Each row was made from one path, in order. Every step used is in the known rows, and no mark comes twice. Write each row's path.
Known rows:
j v b x r t z: [-11.4  -8.9  21.4  -8.2 -29.7 -29.5  45.4  -7.3   3.0  41.6  -7.9   8.5
  15.0  26.7  -2.4  26.6 -10.0   2.1  40.7   0.3  46.0 -23.9 -42.6 -14.1
   6.3  40.4  22.4   6.0  40.5 -40.7]
b x r t: [  1.4  -4.2  32.8 -10.9 -60.5 -28.5  29.6  -7.0  19.2  19.5 -15.8  12.7
  21.7  18.0 -12.7  -0.4  48.6  30.9  37.6 -17.0  52.5 -17.7 -16.1 -25.2
 -12.2   3.0 -46.7 -24.7   6.8 -15.8]
r j v b: [ -1.8  26.1   5.0  25.2 -11.6 -31.8 -19.6 -33.8   9.9 -14.2  -0.8 -59.5
  -5.1  39.1  -8.6  21.7 -26.6   3.0  -1.3   8.4  -7.8  -3.3  -5.6   2.3
   7.7 -19.8 -13.1  27.9  19.5  -2.7]
a r j v: [  6.4  29.6  15.9   3.6 -10.6 -25.7 -27.8 -13.4  -1.0  -7.0  -5.1 -50.5
  16.2  50.3 -34.4  28.6  -6.9  16.8  -8.6  10.0  -5.1  -3.9   9.1  -4.7
  -8.3 -20.8   6.3  17.5  41.2 -24.1]
a r j v t z: [  3.7  17.1  -4.4  10.8  14.7 -15.2 -15.2  37.8   1.2  10.2   7.9 -34.2
  34.7  48.6 -17.2  45.0 -35.7  -3.1  11.1  23.4  26.5  -1.0  14.9  -0.3
 -12.8  -8.8  23.6  -2.0  38.9 -35.5]
t v b x r: [-22.4  -5.2   3.3  19.5 -49.0 -22.4  14.4  -7.4  33.9  32.7  17.4  26.4
   4.1  31.9  11.0  15.5  20.8   3.9  43.5 -18.4  24.5  -1.1 -43.1 -36.0
   1.5  26.9 -38.6 -19.9  44.3 -12.2]
x r: [ -2.1  -3.0   9.5  17.7 -30.6 -20.3  18.8  -7.3  -9.7   8.8 -32.6 -14.7
  16.7  34.4   3.8  10.6  34.7  34.9  35.3 -25.5  27.9   0.8   9.2 -32.6
 -13.6  -9.3 -55.8 -24.4  -9.4 -19.5]
r j v t z: [  3.6   7.4 -11.5  21.2  11.7 -18.8  -6.1  24.0  -5.7   9.7   2.9 -48.2
  23.3  42.1   1.9  37.7 -27.4 -15.2  17.8  11.9  46.1   0.5   2.4   0.8
 -13.5 -16.9 -10.1  14.5  13.6  -6.2]
z t v j: [  7.4 -16.0 -10.0  35.1   5.9 -34.1 -61.8 -21.3  16.5   5.0  10.3 -22.2
 -17.7  18.1   4.0  34.7  45.0  25.2   1.8 -19.2  14.3  19.3 -33.5 -24.3
  17.2  10.4 -37.8 -16.2  14.4 -32.9]
b x r: [ -0.8   0.7   9.3  13.8 -47.5 -25.1  24.2  -7.3   5.1  26.3  -9.5  10.5
  30.4  26.3   3.0   8.6  33.7  27.5  44.7 -13.0  45.2   7.2  -8.7 -39.7
 -14.3   4.6 -66.1 -18.7  14.5   6.9]
v j r t: [ 16.9 -22.1   7.7  14.4   3.5 -40.5 -17.4 -33.1  22.5 -18.4 -28.6 -33.4
 -10.0  21.9  20.2   8.2  34.9  43.7   3.5 -19.4  28.2 -14.7 -28.7   1.3
   5.3   8.0 -34.9  -6.3   7.8  -0.2]
v b: [  6.0  10.1  -0.8  23.3  -5.8 -22.7 -15.5 -41.4   0.3  -2.9 -11.1 -28.6
  -4.9  35.8  28.4  18.3  -4.5  23.6  17.5  -9.1  20.6   9.3  -5.8 -16.3
   4.7 -11.2 -35.3 -10.9  -2.5  -9.2]
b v j r t z: [  8.2 -51.6  25.3  10.6  27.3 -37.3  -7.8 -33.2  11.6  17.4 -13.5 -27.3
 -11.0  23.6  23.3  19.3  11.7   0.2   5.3  10.2  48.4  -6.8 -52.7  -2.9
  -4.8  22.2  10.2   1.7  -5.9   3.2]
v t z: [ 11.3  -7.7 -15.0  20.6  22.3  -9.5   8.0  21.1  -4.8  15.2  -7.6 -17.0
  24.8  40.1  31.3  33.4  -8.6   3.9  38.2  -1.5  79.2  12.9   3.7 -14.2
 -13.0  -9.4 -25.9 -28.2 -11.0 -16.9]
x r t z: [  3.3 -39.5  27.0 -18.0 -13.1 -16.2  33.4  14.0 -12.0  30.3 -20.3  -1.7
  12.1  23.2  -2.3   7.3  34.7  12.6  50.3 -26.7  63.0 -19.7  -7.5 -16.5
  -5.1  10.4 -20.4 -26.1 -15.5 -41.9]
j r: [ 16.3  -9.2  -9.4  16.2  -7.5 -20.0  -1.2 -28.1  -4.3   6.4 -31.9 -48.1
  11.1  21.3  28.1  13.7   9.8  28.8  16.4 -31.4  33.2   6.4 -20.2 -21.4
  -3.6 -14.9 -65.1  -5.6   3.6  23.7]
j v t: [ 10.7  28.8 -12.1  26.7  -6.9 -29.6  -3.9 -11.3 -13.4  -8.0 -34.0 -42.9
  17.0  45.6  13.6  42.9  -8.8  19.1  10.3   1.7  33.5   4.5   1.4 -16.9
 -17.4 -27.3 -24.6  -5.0   7.7 -21.9]
a r j: [ 10.0  14.1  18.1   0.2 -10.9 -22.8 -35.4  -4.3  13.2 -13.1   7.0 -33.8
  19.1  38.0 -25.2   8.5   7.2  21.1   1.5   5.8  10.2   1.0  28.6  -8.2
  -8.6 -23.9 -25.5  -9.6  20.1 -10.8]
t v b x r j: [-24.1  -5.3  10.5  24.2 -48.3 -28.1  -3.4   6.6  45.0  26.6  39.6   7.2
   5.5  30.2  -9.1   1.3  13.5  -2.2  38.4  -2.1  12.3 -10.2 -30.1 -18.6
   1.8  24.0 -50.1  -4.9  49.1   7.8]
a h: [ 19.7   7.2  -5.1  -8.2  15.0 -25.8   2.6 -32.8 -18.7   0.1   7.6 -34.0
  -1.7  15.6  24.8  16.3  33.0  20.7   9.6 -34.6  18.3  34.1   3.1 -12.2
   2.5  -5.4 -47.1 -14.6   9.4 -18.3]
x r t: [  8.2 -15.5  30.6  -9.0 -31.8 -31.1  28.4  -7.2  -2.4  -0.2 -33.0 -11.1
   9.5  26.1 -13.9  -4.1  48.8  33.6  30.3 -22.7  40.0 -26.5   4.4 -17.6
  -7.3  -4.3 -40.5 -24.3  -8.1 -37.7]
t r j v b x: [-19.6  25.0  -2.9   8.9 -29.1 -22.6 -12.7 -11.3   4.2  42.4   8.4  -4.5
  11.0  35.7  -4.7  23.7 -39.7 -13.5  -2.5  25.4  22.2  15.8 -32.1  18.3
   8.1 -27.4  -5.3  31.8  31.1  12.8]

Which path is each row?
[-15.5   4.2   8.1  32.4 -54.3 -30.1  -9.8  18.2  45.7  29.3  47.2   0.0
   8.9  13.4 -23.0  12.1  17.4  10.3  34.2  -2.1   4.3  -5.6 -32.0 -33.4
   6.8  32.1 -55.3  -5.2  42.0  -5.5]
z t v b x r j
[ 12.9 -12.0 -16.3  37.8  10.0 -35.1 -23.9 -31.5   1.9  -5.7 -21.4 -41.8
  -0.5  32.6  39.1  19.8  17.6  43.1   8.7 -18.0  19.5   9.1 -25.6  -8.9
   2.6   3.0 -48.9  -0.2  15.9  18.6]
v j r
[ -8.3   9.0  -3.4   1.0  -3.4 -19.2 -21.1 -13.2 -18.9  30.4 -20.0 -26.8
   7.7  40.8  -7.3  20.9  -7.4  -7.9 -11.8   1.9  30.3  15.0  -5.7  23.0
   4.1 -47.4 -14.9  28.4   9.5  -4.5]
t r j v
[ -2.7   9.0 -12.8   9.8  -2.0 -17.2 -16.6  39.5   5.3  13.0   1.6  -9.0
  19.1  38.0  10.6  12.3 -12.6  -1.2   9.3  14.4  55.5  13.5  23.4  15.6
 -14.5 -45.6 -42.5 -15.8 -15.7   5.4]
v t r j
[-16.3   9.0  -1.3  24.6 -28.4 -22.4  34.1  53.8   7.0  37.1  12.3  -8.6
  50.8  36.2 -11.2  28.0 -19.5  -4.9  47.4  16.9  53.2  -7.3 -15.1 -12.2
 -18.6  16.5 -21.6   5.5  41.4   3.6]
b x r j v t z
[  2.4  28.1  -2.5  17.5  -9.4 -27.8  -8.8 -48.4 -11.6  -1.5 -26.9 -43.4
  -7.1  45.4  15.2  34.6 -18.3  15.9   6.8  -6.1   7.9   2.9 -14.0 -11.8
   6.6 -15.4  -2.7  12.1  19.8 -25.1]
j v b
[  6.0  18.5   9.7  23.1  -5.5 -32.8 -14.2 -11.9   2.6  -9.0 -10.4 -24.8
  11.7  37.8  24.7  24.6   3.0   1.2   6.2  24.6  49.6  11.5   7.3 -29.4
 -37.3 -29.5 -20.4 -21.5 -19.9  -1.9]
b v t
[-12.7 -19.1  26.7  -7.3 -32.4 -29.2  18.6  -8.8  30.3   6.0  -5.0   2.7
 -20.3  34.6  -2.0   7.5  36.1  14.1  35.3 -28.0  23.2 -32.3 -26.5 -16.3
   8.5  21.6 -14.2 -25.6  22.6 -57.3]
x r t v b
[ 10.0 -32.6  11.6 -13.4 -11.1 -29.5  -0.7 -25.0  28.1  13.7 -19.4 -29.8
 -17.6  18.8   2.5  13.0  43.4  -1.1  16.7 -45.3  44.0 -23.2 -49.3 -11.9
  10.6   3.1 -51.0 -10.6  20.8  -9.3]
j r t v
[  4.3 -35.6 -21.5  35.3  12.7 -33.5 -31.1 -32.0  18.2   2.1  -7.0 -26.1
 -13.7  30.5  35.1  26.2  31.2  19.7  12.9 -34.6  18.8   3.5 -52.9 -10.9
  17.0  13.0 -48.2  -8.5  44.2   6.6]
t v j r
[-12.3  21.2  -8.2   7.6  -6.5 -22.1 -21.7 -11.9  -9.7  23.7  -7.4 -30.4
  -3.5  43.5  -2.5  21.5 -37.0  -5.8 -11.5  14.9  13.9   7.0  -7.0  20.5
  10.0 -35.9   1.9  31.5  13.3 -11.2]
t r j v b
[  5.4 -18.3   0.9  41.0  12.2 -40.8 -28.1 -53.0  -0.2   2.9 -23.6 -37.7
  -7.8  30.6  37.0  22.6   9.0  23.9  -8.8   7.3  17.4  10.7 -38.4 -18.4
 -11.7   3.9 -28.5   0.8  -0.4  29.1]
b v j r
[  0.3  21.3  -5.1   7.7 -10.4 -27.4 -25.3   4.8 -26.5  40.0 -18.4 -42.6
   8.4  14.3 -31.8  30.5  -7.0   6.3 -14.5   6.1  28.9  21.0  -9.5   8.1
   7.6 -36.2 -23.8  29.8  -7.8 -19.4]
z t r j v
[ -8.4  32.5  -6.0  19.0 -36.3 -30.2 -27.3   4.8   1.5  49.7  12.3 -14.1
   6.7  14.8 -17.7  29.7 -35.1  -0.4  -7.7  25.3  16.0  24.1 -32.8   2.2
  13.0 -12.9 -15.0  34.4  22.2  -2.5]
z t r j v b x
[ -1.7   5.4  32.3 -21.1 -31.8 -20.7 -19.4 -19.8  55.0  10.7  24.7  26.9
  -6.4  33.4 -15.7  24.2  11.4   1.5  11.8  -1.3  21.8 -17.6 -41.4 -11.6
  12.2  21.1   9.3 -31.4  54.5 -45.8]
a r t v b x
[  1.4 -16.5   9.7  -3.4 -34.2 -32.4   9.6 -29.7  58.6  22.3   7.5   2.3
  -8.7  12.6  13.1  17.0  14.9  -4.9  22.7 -20.2  36.9 -21.7 -72.9 -11.2
  15.3  25.2 -40.7  -6.8  48.4  11.0]
j r t v b x
[ -3.6  -2.0   0.9  -1.2  -3.2 -12.9 -25.1   1.1  -6.2  30.0  -0.4 -17.7
   4.1  31.0   3.1   1.7   1.7  -2.8   0.8  -1.2  47.8  19.6  10.3  15.5
   2.9 -46.4 -35.5   2.5 -20.0  11.8]
t r j
[  8.3 -22.2  30.3 -14.5   8.2 -26.2 -49.8 -20.5  31.0 -15.6  10.2   4.4
 -15.5  39.5 -14.0  27.3  49.7  21.4  -6.4 -15.2  13.4 -12.8 -19.5  -1.9
  10.4  17.2  15.6 -31.0  41.5 -67.1]
a r t v j
[-14.9  12.0   6.0  11.3   0.5 -25.2 -18.1  19.9   5.9  18.9   7.9  -7.2
  11.0  37.4   8.1   8.1 -15.5 -19.4  -5.9  45.6  50.8  13.3  12.0   4.7
 -26.5 -48.1 -24.9  -2.6 -26.2  12.7]
b v t r j
[ -0.9 -11.2   2.5  20.6  23.9 -16.9  -1.8   3.3  -4.2  22.6   0.5 -14.6
  18.0  38.7  27.0  33.3 -12.7 -18.5  23.3  25.0  67.2  16.4  -6.8 -20.9
 -25.5 -14.9  -2.7 -21.1 -22.3  -6.9]
b v t z
[  2.3  34.2  -4.8  27.3 -10.7 -34.2 -19.2  10.3  11.3 -19.7 -10.1 -56.4
  19.4  45.0 -10.7  27.1  -9.5   7.6   4.2  13.6  25.0  -8.3  15.6  -0.2
 -16.6 -32.2 -25.5   9.7  16.3  -2.3]
r j v t
[ 15.3 -51.3   3.4   6.6  27.0 -29.4  -6.0 -12.2  10.1  11.7 -18.2 -28.0
  -4.6  19.3  29.1  19.7  19.5  21.4  25.3 -17.9  55.4  -8.0 -41.3   4.6
  13.8  24.0  -8.3  -4.2   6.5  -7.0]
v j r t z
[ 16.5 -29.5  24.8 -20.2   8.1 -14.4   2.7 -21.1   0.8  20.5 -15.6 -23.9
  -1.1  21.3   1.0  14.6  23.8  -2.4  24.7 -19.1  71.5  -7.5  -8.3  -4.0
   9.7  -6.1  -7.6 -12.0 -21.1 -27.3]
r t z
[-12.5  17.4  13.8  19.7 -56.9 -37.7  12.9  -6.7  11.5  23.2  -3.2 -19.3
  32.3  30.9 -29.7  11.7  13.7  15.9  25.5   3.0  19.0  -9.0 -11.9 -16.5
 -15.3  -4.4 -40.9  20.5  41.4   8.9]
b x r j v
[-12.2  13.0   4.0  24.2 -44.3 -24.9  20.0 -11.3  14.6  15.7  -2.1  13.1
  18.6  28.2  20.0   9.9   1.5  27.4  39.3  -5.1  25.4   2.3 -16.2 -32.8
  -7.8  14.6 -47.5 -17.9  21.1  -1.6]
v b x r
[  8.9   5.7 -22.5  20.8  16.4 -13.9   7.8   7.1 -18.2  20.9 -23.5 -35.2
  21.1  42.8  18.4  52.0 -18.5  -2.0  25.7   3.0  60.5   6.8 -12.8 -12.8
 -11.6 -10.3   2.5  -3.5  11.4 -26.2]
j v t z
[ 11.2   0.6 -10.3   4.0  -9.7 -11.8 -21.2   6.6 -32.1  44.6 -29.9 -10.0
   8.4   8.7   5.8  26.9  18.5  18.9   8.8 -13.9  48.1  35.5 -11.1 -12.5
   3.7 -32.6 -42.4 -12.5 -31.4 -26.8]
z t r
[ -3.1  -3.6  21.2 -13.4 -33.3 -29.1 -11.1 -32.7  54.0  17.4  18.9  10.6
 -15.8  23.9   0.1  15.8  26.5 -12.8  15.2 -15.3  40.4 -13.6 -53.9  -8.4
  15.5  10.9 -21.3 -14.8  33.7 -20.0]
r t v b x
[ -7.2  24.3  -1.8  33.4 -28.5 -37.0  17.5  36.2  -6.2 -14.9 -14.4 -41.5
  29.6  49.2 -19.4  18.8  -3.3  26.4  29.3  11.7  16.1 -19.0  19.0 -17.0
 -28.5 -15.6 -34.6  -1.9  22.3 -15.0]
x r j v t
[  2.6  -1.1  -3.8   8.1 -12.8 -19.0 -36.6  18.3 -13.4  39.7   1.9 -27.3
   6.2  10.0 -19.4   9.2   9.6  10.4   2.0   1.0  39.1  28.1   4.4   0.4
   8.5 -36.3 -56.5   5.1 -26.2  -4.7]
z t r j
[ 16.5 -43.7   8.9 -10.4   8.9 -20.4  24.6 -10.6   5.0  30.5 -24.3 -37.8
   4.2  14.3  20.9  16.9  14.1   3.7  28.9 -26.9  64.6 -13.6 -32.2  -7.6
   9.6   8.0 -25.2  -6.6  -0.7   0.5]
j r t z
[-12.4 -30.6  21.3   0.3 -39.2 -37.9  -7.1  -8.9  49.7  14.0  10.8  30.9
  -2.2  27.8  -6.8  11.9  72.2  23.2  33.4 -24.6  37.9 -16.1 -50.0 -15.2
   5.1  36.5 -21.8 -27.0  38.1 -26.6]
b x r t v j
[  4.6  12.0  -5.8  21.6 -30.3 -24.7 -34.3 -14.5  31.7  35.5  34.3   4.0
  -5.1  10.3   5.1  36.9  11.1   4.0  19.0 -14.8  25.3  18.0 -55.0 -33.8
  19.0  19.3 -45.2  -9.5  22.9 -11.8]
z t v b x
[  9.5 -27.2  24.3  10.7   1.1 -47.0 -22.2 -52.4  22.6 -10.8 -22.5 -40.3
 -18.9  26.1  16.5   6.6  35.1  24.0 -10.7   9.6  28.4 -16.1 -38.2  -4.4
  -6.2   3.2 -11.2  -0.1  -5.5   7.9]
b v j r t
